Each row comes from the steps of one path. Every step used is in the known rows, and no mark comes twice. Write the path behind each row, first mark first.
Known rows
gisat rano vonu zope: [ 19 -21 -13  19   2   7  14  -3  13 -10 -15  -3  -9 -37   6   5  13 -10
  -5]
vonu rano gisat: [ 18 -15 -19  -8   5  12  11  -9   1   2  -2   8 -21 -20   3  11   4 -10
 -14]
zave zope vonu rano gisat vuku: [ 15  -8  -1 -20  -6   3   9 -41  -4 -11 -28   7 -16 -15  -2  14   1  -5
   2]
zovosin zope vonu rano zave: [ 12 -12  -5   1  17  -3  16 -21   0 -13 -24   6  -5 -22  10  10   3   1
  -7]
vonu zope: [ 22 -18 -12   4  11  17  12  -9   7  -8   5  15   1 -30   6   6  10  -3
 -18]
vuku gisat rano zave zope: [ 24 -18   0  11   3 -14  39   1  -5 -13   5  -3  15 -23  10   3  24 -10
 -17]
zave zope zovosin vuku: [ 17 -17   3 -18   1  -3  17 -34  -8  -9 -21  12  14 -32   8  -4   6  -6
 -22]
zovosin zope vonu: [ 18 -22   0   5   1 -13   8 -25   5 -16 -20   4  -5 -27   8  14   4  -4
  -3]
rano vonu zope: [ 14 -24 -12  14   0  15   3  -8   1 -10  -5   6  -8 -25  13  18   3 -11
  -9]
gisat rano zave zope zovosin vuku: [ 14 -14  -4  -8   9  -7  37 -17  -2 -13 -22  -4  19 -33   7 -10  15  -7
 -19]
zope zovosin vuku gisat rano zave: [ 15 -11  -4  -8   3   1  43  -7 -14  -3   4   1  25 -20  13  -6  15  -9
 -26]
zope zovosin vuku gisat rano: [ 20 -12  -3  -5  -2   2  35  -9  -9  -1   3   3  16 -25   9  -6  15  -7
 -23]
vonu zope zovosin: [ 25 -12 -11  -8  12  22  20 -11   1   1   3  16  12 -30   5  -4  14  -4
 -27]
vonu zope zovosin vuku gisat: [ 18  -7  -5  -6  16  24  26 -13  -7  -1   9  18  15 -22  13   0  13  -5
 -25]
zave zope vonu rano gisat: [ 18 -16  -1 -10  -2  -2  10 -36  -3  -8 -28   8 -12 -20   1  15   2  -7
  -6]
zave zope zovosin: [ 26 -21   1 -16  -3  -6  17 -27  -5  -6 -17   9  13 -34   4  -6  12  -6
 -25]
vonu zope zovosin vuku gisat rano: [ 20  -5  -6  -2  18  22  31 -10  -1  -1   2  14  14 -27  10  -6  18  -5
 -22]
zave zope vonu: [ 21 -24   4  -2 -13 -12  11 -35  -2 -15 -24   6   2 -26   2  12   3  -4
  -8]
zovosin zope: [ 19 -24  -4   3   9 -12   5 -15   8 -16 -11   7  -4 -36  11   6   9  -5
 -11]
zovosin vuku: [  9 -23  -7   1  -5   0  13 -18  -3 -14  -2   8   1 -26  10  10  -2  -5
 -12]

Write each row's path
[ 30 -20  -4  19  -7 -11  31   7   3  -7  13  -3   4 -27   5   4  23  -8
 -14]
vuku gisat rano
[ 12  -6  -5 -13   8   2   5 -31   2 -13 -25   5 -23 -16   5  15   2  -5
   7]
zovosin zope vonu rano gisat vuku
[ 14 -11 -11  -7  17   7  22 -13  -5  -8 -13  11   1 -24   7   1   5   2
 -20]
vonu rano zave zope
[ 11 -14   2 -16   8  -6  37 -19 -21 -12  -3   5  30 -16  17   2  11 -10
 -27]
rano zave zope zovosin vuku gisat
[ 21 -18 -12  11   2  10  19  -4  10  -4 -16  -3  -2 -37   6  -2  16 -10
 -11]
gisat rano vonu zope zovosin
[ 20 -15   0  -3  -2  -2  11 -33   0 -10 -29  11  -7 -25  -1   8   2   2
  -8]
zave zope vonu rano
[ 23 -16   3  12  -3 -15  41  -5  -7 -13  -1  -6  15 -17   8   8  21  -9
 -12]
vuku gisat rano zave zope vonu
[ 25 -24  -4  25 -12  -9  25   7   0  -9   7  -7  -2 -24  10  11  20 -13
  -9]
vuku gisat rano vonu
[ 11  -3  -5 -12  22  12  33 -14 -17  -4  -8  13  11 -17  13  -2   8   0
 -25]
vonu rano zave zope zovosin vuku gisat
[ 26 -14   1   3   4 -11  44   0  -8  -7   4  -3  22 -23  10  -4  26 -10
 -23]
vuku gisat rano zave zope zovosin
[ 16 -15 -13  -4  -9   7  15 -22  -2   0 -13   3 -18 -11   0  19  -1  -7
  -6]
zope vonu rano gisat
[ 21 -13   6 -10   3  -6  27 -25  -7  -8 -17   7  15 -32   8  -7  16  -7
 -20]
zave zope zovosin vuku gisat rano
[ 16 -15  -3   0  -6   3  31  -9 -11  -2  -2   0  11 -22  13  -1  12 -11
 -19]
zope zovosin vuku gisat rano vonu
[ 11 -16  -7   7   4  20  15 -10 -11  -4   1   9   4 -18  19  13   7 -13
 -15]
rano vonu zope zovosin vuku gisat
[ 14  -8 -12 -14 -12  11  14 -26  -4  -4 -12   2 -22  -6  -4  18  -2  -6
   3]
zope vonu rano gisat vuku
[ 12 -22  -1  -7  -3 -11  27 -26 -12 -18 -16   0  18 -17   9  12   4  -7
 -15]
rano zave zope vonu
[ 16 -20 -12   4   1  19   9 -10  -3  -3  -6   7   1 -25  12   9   6 -12
 -17]
rano vonu zope zovosin
[ 15  -4  -7  -5  24  22  38  -8  -7  -3   4  11  22 -22  13  -5  18  -6
 -25]
vonu zope zovosin vuku gisat rano zave
[ 11 -14   3   6   7  -8  33 -13  -9 -18  -3   3  14 -21  15   6  12  -8
 -12]
zovosin vuku gisat rano zave zope
[ 26 -15  -5  17   1   6  30   5  -2  -2   7  -1   5 -24  11   4  24 -12
 -15]
vuku gisat rano vonu zope zovosin
[  9 -13   5   6   1  -9  35 -20 -11 -18  -9   0  13 -16  13  11   9  -8
  -7]
zovosin vuku gisat rano zave zope vonu
[ 14 -15 -11   9   6  13  19 -10   6  -6 -19  -1  -2 -35   9  -1  12 -10
  -9]
gisat rano vonu zope zovosin vuku
[ 10 -15  -3  10   3  -5  35  -4  -8 -14   7   0  12 -19  15   8  12  -8
 -12]
zovosin vuku gisat rano zave
